In the rows, 128 means zero.
Known rows, with every step that occurs
rari metago rakog valap fomomo: [113 149  73 128 127 124 154 105 128 128  72 159 115 216 124 120  58 131
 141 126 161  47 132]
metago rakog valap rari: [121 141  85 140 135 129 153  59  98 119  85 148  96 201 140 117  69 146
 133 139 151  48 137]
dizo metago rakog: [110 133  69 155 169 116 153 121  77 134 103 150  65 172 115 161  68 137
 172 117 128  57 144]
rakog metago fomomo: [120 132  85 120 163 114 157 182 101 108 134 148 102 164 131 122 100 134
 149 123 130 115 124]
reto redi: [113 135 102 144 133 118 153  77 101 124 118 156 127 183 130 145 149 134
 169  99 144 112 122]
rakog valap rari: [124 140  98 132 123 125 151  66 101 108  91 146 123 207 148 105  88 144
 133 139 154  55 133]
dizo metago rakog valap fomomo: [108 146  62 122 130 123 150  94 117 119  75 150 113 210 132 137  59 133
 139 136 151  21 145]
redi reto dizo metago rakog: [108 135  71 149 162 117 149  68  92 136 117 150  64 166 120 135 102 138
 171 132 122  46 138]
rakog valap: [115 137  83 122 137 117 144  54 108 123  99 147 126 199 133 116  87 130
 150 123 139  53 136]
valap rari metago dizo reto: [126 139 103 150 118 113 147 204  90 147 147 162  88 183 124 120  70 135
 172 160 138 113 123]
valap rakog metago dizo reto redi: [108 135 100 128 101 117 143 144  76 133 151 150  96 180 122 141 136 132
 171 135 131 126 128]
metago rakog: [116 137  73 165 167 121 154 115  89 141 113 161  77 170 115 149  62 144
 163 111 125  74 130]
dizo reto redi valap: [118 130 116 144 114 121 142 109  87 139 115 170 121 180 133 130 188 142
 183 134 142  83 133]
rakog valap rari metago dizo reto: [123 140  97 135 110 115 143 164  94 146 136 156  92 192 129 112  68 129
 165 165 143  94 130]
metago dizo reto: [120 136  85 150 127 113 140 193  89 149 163 162  96 169 129 137  66 138
 173 155 119  95 127]
valap rakog: [107 137 112 156 140 119 150 119  82 118 129 144 112 205 116 126 107 148
 166 118 125  84 130]
rari metago dizo reto redi: [113 137 104 141 114 114 146 140  96 147 144 160 102 179 123 141 132 124
 183 129 142 133 123]
redi valap: [130 130 100 147 140 118 146 124  90 133  99 168 111 182 134 109 146 146
 176 129 142  55 125]
redi reto dizo: [117 138  99 143 138 116 146  48 120 127 140 157 121 171 134  94 147 142
 164 134 123  70 113]
rakog metago: [127 129  83 121 132 107 153 168  76 114 105 156 108 172 118 118  96 132
 157 107 132 101 118]
rari valap rakog metago dizo reto: [123 131  96 133  99 114 138 198  61 133 153 151  88 181 114 118  80 130
 159 164 112  95 132]
dizo reto: [112 133 106 157 129 113 145 168  88 137 145 167 129 176 121 145  89 141
 170 136 117 100 135]
metago dizo reto redi valap fomomo: [122 142  91 133  98 126 144 157 114 135 110 170 123 196 144 123 142 143
 162 153 158  61 123]
reto dizo metago rakog valap rari: [112 139  78 123 139 125 150  34  99 110  85 142  94 199 149 114  75 145
 144 152 153  30 140]
valap fomomo: [120 144  86 145 128 119 155 160 123 115 100 164 144 202 134 129  80 143
 146 123 147  67 120]
rari metago: [123 136 111 151 148 107 158 150 101 133 101 162 110 194 108 115  98 124
 180 103 149 113 116]

Rows
[105 132  63 143 171 115 150  88  91 129 109 151  73 169 126 148  71 141
 179 128 128  49 135] -> reto dizo metago rakog
[126 140 115 135 127 116 158 100 103 119  80 152 112 215 125  94  95 128
 154 125 167  88 124] -> rakog valap rari metago
[106 134 112 148 118 117 147 109  94 133 138 163 134 178 125 158 146 134
 173 119 132 122 132] -> dizo reto redi
[126 135  71 120 126 112 146 179  71 125 137 141  63 179 124 106  77 135
 163 136 128  93 115] -> valap rakog metago dizo
[122 127 110 125 113 114 150 140  54 103 103 142 106 198 103 104 112 130
 148 122 122  86 129] -> rari valap rakog metago
[115 131 100 125 125 111 152 159  64 108 113 146 102 190 109 114 107 139
 157 112 126  97 124] -> valap rakog metago
[106 128  83 125 154 106 147  90 100 109 115 146 117 179 139 130 104 136
 184 134 134  53 130] -> reto dizo metago
[127 138  99 163 150 123 160 134  85 143  81 165  63 189 114 117  93 143
 170 125 155  78 125] -> redi valap rari metago rakog
[126 134 125 148 107 128 150 111  86 122 103 164 120 192 146 116 169 153
 159 148 156  78 129] -> dizo reto redi valap rari
[126 132  79 112 114 117 143 149  70 129 127 144  61 180 129 102 130 136
 171 138 142  89 115] -> reto redi valap rakog metago dizo
[124 132  79 129 115 108 141 214  77 141 155 161  89 163 124 130  68 133
 168 152 118 106 125] -> rakog metago dizo reto
[138 139  98 136 122 118 151 140  96 140 109 156  66 191 137  94 125 131
 175 142 169  96 108] -> reto redi valap rari metago dizo
[108 135  92 129 171 116 151 105 118 112 151 138 100 166 143 121 139 135
 162 148 127  74 136] -> redi reto dizo metago fomomo
[123 141  95 166 155 121 163 134  89 139  91 161  68 188 111 127  67 139
 162 116 150  94 124] -> valap rari metago rakog
[132 132  80 120 116 113 144 168  64 121 129 139  67 186 119  97  82 128
 155 144 125  81 118] -> rari valap rakog metago dizo
[137 141  89 143 135 113 154 172  99 137 122 152  68 191 132  97  69 131
 169 141 157 101 108] -> valap rari metago dizo
[112 136  96 141 117 118 143 128  94 142 153 159 107 173 132 150 128 132
 175 134 133 120 126] -> metago dizo reto redi
[107 136  61 124 152 119 145  47  91 130  85 141  81 191 125 140  68 128
 155 127 136  29 154] -> dizo metago rakog valap
[125 129  97 122 104 118 140 142  77 140 120 166  93 170 134 118 175 137
 180 143 143  88 125] -> rakog metago dizo reto redi valap
[120 142 109 131 159 122 161 128 122 113 112 144 105 199 138 104  99 131
 147 139 159 102 128] -> rakog valap rari metago fomomo
[111 139  66 132 150 123 146  45 100 135  94 150  92 190 126 130  63 134
 149 122 136  46 142] -> metago rakog valap
[105 138  67 121 145 120 142   5 102 133  99 141  80 185 127 117 100 129
 153 140 132  21 151] -> redi reto dizo metago rakog valap
[113 133 118 152 133 123 146 116  75 124 112 151 104 206 123 107 149 154
 174 131 134  58 132] -> redi valap rakog
[135 142  83 128 128 115 150 133 104 136 110 146  73 199 135  91  66 126
 161 147 162  84 115] -> rakog valap rari metago dizo
[131 136 111 143 104 128 146 125  84 128 116 161  97 187 152 110 155 151
 162 160 156  78 125] -> metago dizo reto redi valap rari
[115 133  90 126 106 114 144 147  84 137 146 157 101 168 127 144 131 128
 172 131 133 127 124] -> rakog metago dizo reto redi
[104 132  85 123 179 113 153 122 118 104 143 139 108 170 149 133 107 138
 171 145 132  77 133] -> reto dizo metago fomomo
[116 133  90 131 111 112 140 211  69 137 160 153  84 175 119 126  76 138
 168 155 115 104 128] -> valap rakog metago dizo reto
[115 147  77 120 118 122 149  97 131 113  84 155 148 216 139 118  75 136
 134 133 154  39 131] -> rakog valap fomomo
[111 134  97 123 157 118 156 178  90 103 140 139  98 179 125 119 110 140
 151 127 126 114 129] -> valap rakog metago fomomo
